What can hang from each mark:
fubef: sugi
godazu: lazi sugi
lazi: godazu kizozuv lura pabi
kizozuv: lazi sugi
sugi: fubef gubo kizozuv
lura: lazi
zupa: fubef

Each row was made from one small tree. The marks that hang from a mark follow it in brackets, in alphabetical order. Every link used is in the known rows. Write each row's tree.
Known rows:
lura(lazi(godazu(sugi(gubo)) kizozuv pabi)): |  3.416 |  2.536 |  1.769 | -2.444 | -1.377 |  0.282 | -0.956 |  2.110 | -1.427 | -1.638 |  1.004 |  0.726 |  0.875 |  0.449 |  5.386 |  1.259 |  3.100 | -4.046 | -5.779 |  3.601 |  2.723 |
lazi(godazu(sugi) lura pabi): |  2.294 |  2.552 |  0.568 | -1.568 | -1.402 |  0.949 |  0.555 | -0.228 | -1.534 | -0.480 | -0.388 | -0.862 | -2.387 | -4.341 |  4.010 | -2.222 |  1.017 | -4.117 | -3.654 |  5.481 |  4.823 |
lazi(lura pabi): |  0.036 |  1.554 | -1.672 | -3.476 | -0.470 |  1.535 | -0.663 | -3.245 | -1.873 | -1.121 | -0.934 | -2.447 | -2.651 | -2.992 |  1.684 | -2.868 | -0.302 | -2.352 | -3.944 |  3.196 |  3.711 |
godazu(lazi(lura pabi) sugi(fubef)): | -2.857 |  2.940 |  1.919 | -3.226 | -1.616 |  3.081 |  2.340 | -0.039 |  0.431 | -1.951 | -0.011 | -3.300 | -3.186 | -2.840 |  2.567 | -1.171 |  1.658 | -0.765 | -2.912 |  1.913 |  5.493 |
sugi(fubef gubo kizozuv(lazi(lura))): | -2.039 | -0.967 | -2.889 | -0.917 |  2.252 | -0.398 | -1.960 | -4.087 |  3.856 | -0.705 |  1.359 |  0.466 | -0.595 |  1.815 |  1.954 |  1.298 |  5.474 |  3.495 | -1.259 | -2.129 | -2.875 |
kizozuv(lazi(godazu pabi) sugi(fubef gubo)): |  4.318 | -4.582 |  2.048 |  4.828 |  0.430 | -2.667 |  2.697 | -1.740 |  1.596 | -2.775 | -0.692 |  0.433 | -0.028 |  1.391 |  2.521 |  3.604 |  4.173 |  0.464 | -6.078 | -0.417 | -0.643 |
lura(lazi(godazu kizozuv(sugi) pabi)): |  4.539 | -0.300 |  3.507 | -2.723 | -1.187 | -2.099 | -0.591 |  0.135 | -1.992 | -0.484 | -0.129 | -0.683 |  0.430 |  0.079 |  4.680 |  0.576 |  0.723 | -4.977 | -5.578 |  3.367 |  3.524 |
kizozuv(lazi(godazu lura) sugi(fubef gubo)): |  2.814 | -4.405 |  1.440 |  2.627 |  0.963 | -2.790 |  1.325 | -1.069 |  3.201 | -0.345 | -0.278 |  1.162 |  0.647 |  0.951 |  1.881 |  2.930 |  5.343 | -0.097 | -5.527 |  1.264 |  1.138 |
lazi(godazu(sugi(gubo kizozuv)) pabi): |  2.568 |  2.855 |  0.096 |  2.481 | -0.250 | -0.156 | -0.563 |  1.159 | -0.820 | -2.496 |  1.380 |  1.837 | -0.777 | -1.338 |  4.913 |  1.679 |  3.184 | -0.587 | -1.105 |  0.820 | -0.650 |
lura(lazi(kizozuv(sugi(fubef)) pabi)): |  1.567 | -0.392 |  2.596 | -4.466 | -0.878 | -1.255 |  0.121 | -0.130 |  0.757 | -1.737 |  0.163 | -2.105 |  0.974 |  0.031 |  2.788 |  0.542 |  0.581 | -2.972 | -5.181 |  0.229 |  4.220 |
zupa(fubef(sugi(kizozuv(lazi)))): | -1.499 | -0.750 | -1.246 |  0.842 |  2.219 |  2.014 | -1.767 | -3.190 |  0.758 |  0.795 |  0.588 |  2.418 |  0.300 |  0.592 |  2.314 |  0.413 |  0.249 |  3.628 |  6.010 | -1.930 | -2.865 |
fubef(sugi(gubo kizozuv)): | -0.636 |  0.335 | -0.913 | -0.031 |  2.217 |  0.564 | -2.864 |  0.405 |  0.966 | -0.545 |  1.098 |  4.157 |  1.098 |  1.999 |  2.105 |  3.064 |  2.834 |  4.278 |  5.192 | -1.980 | -3.195 |
sugi(fubef gubo kizozuv(lazi)): | -1.465 | -1.762 | -1.902 |  2.080 |  2.126 | -0.925 | -1.321 | -3.296 |  4.113 | -1.385 |  1.435 |  0.901 |  0.285 |  3.129 |  1.351 |  2.798 |  5.005 |  4.733 | -0.082 | -4.151 | -4.983 |
godazu(lazi(pabi) sugi(fubef gubo kizozuv)): | -3.267 |  3.571 |  1.080 |  1.178 | -0.512 |  1.825 |  0.924 |  1.143 |  1.561 | -3.894 |  1.649 | -0.764 | -1.414 | -0.349 |  3.622 |  2.707 |  4.419 |  2.622 | -0.150 | -2.236 |  0.027 |
lazi(godazu kizozuv(sugi) lura pabi): |  5.127 |  0.785 |  2.226 | -4.085 | -0.155 | -0.606 | -0.356 | -1.354 | -1.206 | -1.115 | -1.081 | -1.196 | -0.982 | -2.892 |  5.687 |  0.556 |  0.505 | -6.776 | -4.972 |  5.897 |  4.700 |
godazu(sugi(fubef gubo kizozuv(lazi))): | -1.913 |  0.808 | -1.813 |  2.033 |  0.572 |  0.093 |  0.678 |  0.432 |  4.526 | -1.633 |  2.572 |  0.948 |  1.911 |  1.284 |  2.440 |  3.085 |  5.196 |  4.095 |  0.256 | -2.780 | -2.614 |
zupa(fubef): | -0.900 |  0.485 | -1.036 |  1.147 |  0.923 |  1.357 | -0.177 | -0.704 |  0.215 | -0.980 | -0.185 |  1.156 |  0.323 | -1.094 |  0.223 | -0.236 | -0.317 | -0.579 |  1.965 | -1.254 |  0.081 |
lura(lazi): | -0.886 | -0.059 |  0.767 | -1.433 | -0.998 | -0.741 | -1.198 |  0.057 | -0.406 |  1.409 |  0.448 | -0.157 |  0.450 |  1.236 | -0.023 | -1.534 |  0.540 | -0.345 | -2.479 |  0.321 |  1.812 |
fubef(sugi(kizozuv)): | -0.635 |  0.331 |  0.385 | -1.532 |  1.768 |  0.563 | -2.442 | -0.310 |  0.815 |  1.182 |  0.972 |  2.220 |  0.114 |  0.764 |  1.912 |  0.731 |  0.330 |  3.176 |  6.591 | -1.002 | -2.089 |
godazu(lazi(pabi) sugi(fubef)): | -2.433 |  2.195 |  3.059 | -0.692 | -1.793 |  2.374 |  3.329 |  1.347 |  0.268 | -2.741 |  0.142 | -2.641 | -2.316 | -1.405 |  1.897 |  0.584 |  0.988 |  0.394 | -1.538 | -0.236 |  3.029 |
zupa(fubef(sugi)): | -0.729 | -0.342 |  0.501 | -0.491 |  1.694 |  2.343 | -0.878 | -0.155 | -0.160 | -0.203 | -0.429 |  2.940 |  0.646 | -0.270 |  0.749 |  0.544 | -0.825 |  1.161 |  5.227 | -1.188 | -0.174 |
lazi(godazu kizozuv(sugi(gubo)) pabi): |  6.226 | -0.194 |  2.914 |  0.759 |  0.310 | -1.291 |  0.457 |  1.269 | -0.871 | -3.185 | -0.488 |  0.979 |  0.989 | -0.055 |  5.344 |  4.403 |  2.225 | -4.415 | -4.864 |  2.700 |  0.740 |

Write each row's tree:
|  1.430 |  2.420 |  0.698 |  0.840 | -1.340 | -1.101 | -1.750 |  1.159 | -1.046 | -0.776 |  1.814 |  1.283 | -0.257 |  0.195 |  4.516 | -0.100 |  3.304 | -1.050 | -3.362 |  0.963 |  1.203 | : lura(lazi(godazu(sugi(gubo kizozuv)) pabi))
|  5.455 |  1.018 |  1.529 | -2.338 |  0.291 | -0.401 | -0.709 |  0.001 | -0.754 | -2.612 | -0.693 |  0.197 | -0.134 | -1.692 |  5.886 |  2.617 |  2.796 | -5.946 | -6.405 |  4.981 |  3.338 | : lazi(godazu kizozuv(sugi(gubo)) lura pabi)
| -1.486 |  1.220 | -1.302 |  0.953 |  3.036 |  1.978 | -2.940 |  0.270 |  1.213 | -1.624 |  1.001 |  4.677 |  1.305 |  0.733 |  2.028 |  2.634 |  2.027 |  3.027 |  6.418 | -3.161 | -2.945 | : zupa(fubef(sugi(gubo kizozuv)))
|  0.462 | -3.394 | -0.299 |  1.835 |  1.033 | -1.522 |  1.984 | -1.233 |  3.807 | -1.005 | -0.237 | -0.264 |  1.459 |  0.834 |  0.898 |  2.489 |  4.976 |  1.366 | -5.287 | -0.134 |  1.561 | : kizozuv(lazi(lura) sugi(fubef gubo))
| -0.214 | -1.531 | -1.369 |  1.230 |  2.285 |  0.740 | -2.112 | -1.558 |  1.252 |  0.323 |  1.089 |  3.079 |  0.591 |  3.018 |  2.445 |  2.976 |  3.477 |  5.367 |  3.143 | -0.924 | -4.316 | : fubef(sugi(gubo kizozuv(lazi)))
|  1.298 |  0.832 |  2.503 | -0.580 | -1.725 | -1.260 | -0.433 |  2.599 | -0.319 |  1.787 |  1.219 |  0.958 |  0.547 |  0.206 |  2.125 | -0.787 |  1.554 | -1.736 | -2.144 |  2.479 |  2.763 | : lura(lazi(godazu(sugi)))
|  2.211 | -3.125 | -0.497 |  5.564 |  0.409 | -1.674 |  2.530 |  0.565 |  1.366 | -1.009 |  0.048 |  0.647 |  2.421 |  1.999 |  0.710 |  3.683 |  3.612 |  2.000 | -4.726 | -0.356 | -0.827 | : kizozuv(lazi sugi(gubo))
|  0.251 | -2.785 | -0.427 |  2.956 |  2.236 | -2.047 | -1.579 | -3.073 |  3.619 | -0.471 |  1.224 |  2.033 | -0.545 |  3.260 |  2.696 |  3.024 |  5.624 |  3.403 |  0.190 | -2.652 | -5.702 | : sugi(fubef gubo kizozuv(lazi(godazu)))
| -1.016 |  1.512 |  0.277 |  0.677 | -0.059 |  0.521 |  1.538 |  3.705 |  3.739 | -2.974 |  1.744 |  1.677 |  2.401 |  0.283 |  0.502 |  3.098 |  4.066 |  1.512 | -0.829 | -2.326 |  0.733 | : godazu(sugi(fubef gubo))
| -0.721 |  2.833 | -2.832 | -0.584 | -0.557 |  1.431 |  0.387 | -2.627 |  0.350 |  0.198 |  1.336 | -2.420 | -1.033 | -2.809 |  4.028 | -1.644 |  1.619 |  0.909 | -2.232 |  2.245 |  1.749 | : godazu(sugi(kizozuv(lazi(lura pabi))))
| -1.623 | -0.177 | -3.185 |  0.400 |  2.953 |  2.605 | -2.994 | -3.064 |  1.121 | -0.283 |  0.704 |  3.429 |  0.403 |  0.311 |  2.946 |  1.066 |  3.178 |  3.178 |  3.642 | -0.894 | -1.855 | : zupa(fubef(sugi(gubo kizozuv(lazi(lura)))))
| -1.743 | -1.836 | -0.824 | -0.205 |  1.570 | -1.168 | -0.823 | -4.417 |  3.556 |  0.497 |  1.044 | -1.033 | -0.781 |  1.765 |  1.166 |  0.372 |  2.195 |  3.824 |  1.668 | -3.279 | -3.326 | : sugi(fubef kizozuv(lazi))
|  3.444 |  2.295 |  2.619 | -2.436 | -0.472 |  0.568 |  0.003 |  2.819 |  0.702 | -0.245 |  0.993 |  1.085 |  1.267 | -0.660 |  4.531 |  2.169 |  1.437 | -3.974 | -0.439 |  3.519 |  1.329 | : lazi(godazu(sugi) kizozuv)
|  3.627 | -0.685 |  3.771 | -1.838 | -0.575 | -2.704 | -1.143 |  1.719 | -0.129 |  1.445 |  0.471 |  0.676 |  1.986 |  1.139 |  3.641 |  1.352 |  1.473 | -4.242 | -3.192 |  2.748 |  2.956 | : lura(lazi(godazu kizozuv(sugi)))
|  5.313 | -0.933 |  3.491 | -0.660 |  0.564 | -1.716 |  0.858 |  0.799 |  1.353 | -4.069 | -0.431 |  0.985 |  0.945 |  0.407 |  4.746 |  4.616 |  2.849 | -3.815 | -4.364 |  0.907 |  0.710 | : lazi(godazu kizozuv(sugi(fubef gubo)) pabi)
| -2.092 |  2.763 | -1.057 |  0.613 |  0.936 |  0.019 | -0.479 |  2.722 |  4.305 | -2.392 |  2.734 |  1.808 |  1.913 |  0.188 |  1.988 |  3.201 |  4.510 |  2.693 |  2.000 | -3.814 | -1.019 | : godazu(sugi(fubef gubo kizozuv))
|  2.328 |  1.325 |  1.169 |  3.061 | -0.296 | -0.312 |  0.459 |  3.880 |  0.574 | -0.822 |  1.167 |  3.006 |  1.274 |  0.070 |  2.301 |  2.700 |  3.814 | -0.805 | -1.156 |  1.635 |  0.169 | : lazi(godazu(sugi(gubo)))
| -1.653 |  2.206 |  1.346 | -4.768 | -0.010 |  2.767 | -1.152 | -1.382 | -0.422 |  0.386 | -0.443 | -2.081 | -2.073 | -0.207 |  3.184 |  0.139 |  1.417 | -2.688 | -1.854 |  4.124 |  2.692 | : godazu(lazi(kizozuv lura))
|  3.709 |  2.031 |  2.336 | -1.807 | -0.168 |  0.866 |  0.697 |  1.968 |  0.960 | -4.117 |  0.618 |  1.238 |  0.563 | -0.709 |  5.300 |  3.507 |  3.592 | -3.558 | -3.727 |  1.779 |  0.876 | : lazi(godazu(sugi(fubef gubo)) kizozuv pabi)
| -1.216 | -0.757 | -1.874 |  2.124 |  2.769 |  2.116 | -2.004 | -2.206 |  1.273 | -0.554 |  0.912 |  3.690 |  1.216 |  1.808 |  2.395 |  2.515 |  2.661 |  4.440 |  4.615 | -2.263 | -3.976 | : zupa(fubef(sugi(gubo kizozuv(lazi))))
|  1.568 |  1.020 |  3.723 | -4.624 | -0.850 | -0.776 | -0.856 |  2.426 |  1.830 |  0.839 |  1.376 |  0.648 |  1.343 |  1.015 |  3.909 |  0.656 |  2.350 | -3.540 | -2.332 |  1.954 |  2.705 | : lura(lazi(godazu(sugi(fubef)) kizozuv))
|  1.226 | -3.073 |  0.123 | -0.572 | -0.020 | -1.023 |  3.079 | -4.160 |  1.798 | -1.269 | -1.151 | -3.500 | -1.116 | -1.773 |  1.670 | -0.553 |  1.484 | -0.268 | -6.180 |  1.132 |  3.694 | : kizozuv(lazi(lura pabi) sugi(fubef))
|  2.521 | -0.104 | -0.648 | -0.063 | -1.328 |  1.045 |  1.560 | -3.194 | -1.537 |  0.501 | -0.437 | -1.856 | -2.434 | -2.363 |  4.136 | -2.081 |  1.709 | -2.040 | -5.581 |  5.751 |  2.738 | : kizozuv(lazi(godazu(sugi) lura pabi))
|  2.067 | -0.663 |  2.139 | -1.003 | -1.341 | -1.329 | -1.386 | -1.629 | -3.014 |  0.453 | -0.339 | -0.428 | -2.085 |  0.169 |  2.326 | -2.388 |  0.405 | -2.510 | -4.444 |  2.469 |  1.821 | : lura(lazi(godazu pabi))
|  2.163 |  0.542 |  2.915 | -0.119 | -1.042 | -0.182 |  1.847 |  0.965 |  0.344 | -1.999 |  0.102 | -0.072 | -1.491 | -2.135 |  2.933 |  0.183 |  0.992 | -1.911 | -1.636 |  1.261 |  2.095 | : lazi(godazu(sugi(fubef)) pabi)
| -0.346 |  2.343 | -3.127 |  3.285 | -0.387 |  1.163 |  0.628 | -0.328 |  0.974 | -2.149 |  1.792 | -0.274 |  0.731 | -0.066 |  3.550 |  1.893 |  3.788 |  2.822 | -2.308 | -0.400 | -1.354 | : godazu(sugi(gubo kizozuv(lazi(pabi))))
|  2.647 |  0.300 |  0.232 | -2.129 | -0.629 |  0.221 | -0.963 | -2.981 | -2.568 | -0.175 | -1.142 | -0.834 | -3.733 | -2.702 |  3.142 | -2.679 |  0.459 | -4.036 | -4.058 |  4.845 |  3.191 | : lazi(godazu lura pabi)
|  3.471 | -0.945 |  0.718 |  2.735 | -1.448 |  0.205 |  2.464 | -1.963 | -1.287 | -0.233 | -0.186 | -1.121 | -1.484 | -0.794 |  3.493 | -0.460 |  0.938 | -0.882 | -4.239 |  3.462 |  0.426 | : kizozuv(lazi(godazu(sugi) pabi))
| -2.468 |  4.626 | -0.338 |  2.486 | -0.982 |  2.249 |  0.543 |  1.929 | -0.926 | -3.156 |  1.477 | -0.724 | -1.386 | -0.514 |  4.282 |  2.155 |  3.416 |  2.043 | -0.528 | -0.103 |  0.510 | : godazu(lazi(pabi) sugi(gubo kizozuv))
| -0.371 | -0.047 | -2.726 |  2.360 |  2.555 |  2.618 | -1.556 | -3.106 | -0.298 | -2.053 |  0.320 |  2.829 | -0.278 |  0.750 |  3.296 |  1.867 |  1.979 |  3.633 |  3.096 | -1.605 | -3.395 | : zupa(fubef(sugi(gubo kizozuv(lazi(pabi)))))
| -2.418 |  2.507 |  0.628 | -0.928 |  0.267 | -0.105 | -0.051 |  1.614 |  4.107 | -0.668 |  2.224 |  0.037 |  1.017 | -0.968 |  1.858 |  0.959 |  2.029 |  1.960 |  3.503 | -3.029 |  0.113 | : godazu(sugi(fubef kizozuv))
|  3.098 |  3.294 |  0.255 | -3.430 |  0.090 |  1.329 | -1.267 |  2.782 |  0.916 | -0.696 |  1.024 |  2.121 |  1.294 | -1.209 |  5.406 |  2.440 |  4.215 | -4.739 | -2.941 |  5.128 |  2.800 | : lazi(godazu(sugi(gubo)) kizozuv lura)
|  0.717 | -1.532 | -0.556 |  2.881 |  3.149 |  0.981 | -2.726 | -2.172 |  0.754 |  0.084 |  0.621 |  5.210 |  0.352 |  1.973 |  3.424 |  2.623 |  3.078 |  3.136 |  4.715 | -1.200 | -4.807 | : zupa(fubef(sugi(gubo kizozuv(lazi(godazu)))))
|  1.383 |  3.556 | -0.250 | -1.543 | -0.688 |  0.493 | -1.285 | -1.362 | -1.201 | -0.207 |  0.812 | -0.777 | -2.681 | -4.098 |  5.412 | -2.293 |  1.338 | -2.796 | -1.680 |  4.030 |  3.301 | : lazi(godazu(sugi(kizozuv)) lura pabi)
| -0.044 |  1.938 |  2.277 | -2.606 | -0.750 |  2.632 |  0.524 | -1.509 | -2.529 | -1.940 | -0.899 | -2.947 | -2.669 |  0.209 |  3.695 |  0.995 | -0.238 | -2.169 | -2.714 |  2.525 |  0.741 | : godazu(lazi(kizozuv pabi))
|  2.542 |  3.016 |  1.217 | -5.190 | -0.084 |  1.396 | -0.915 |  1.558 |  0.725 |  0.505 |  0.693 |  0.523 |  0.197 | -2.441 |  5.218 |  0.410 |  1.968 | -5.615 | -1.897 |  5.993 |  3.884 | : lazi(godazu(sugi) kizozuv lura)
|  1.923 |  0.858 |  0.406 | -4.666 |  0.823 |  0.342 |  0.203 | -0.495 |  1.595 | -4.121 | -0.458 | -1.339 |  0.845 | -1.548 |  3.775 |  2.526 |  3.081 | -3.712 | -6.041 |  1.683 |  4.338 | : lazi(kizozuv(sugi(fubef gubo)) lura pabi)
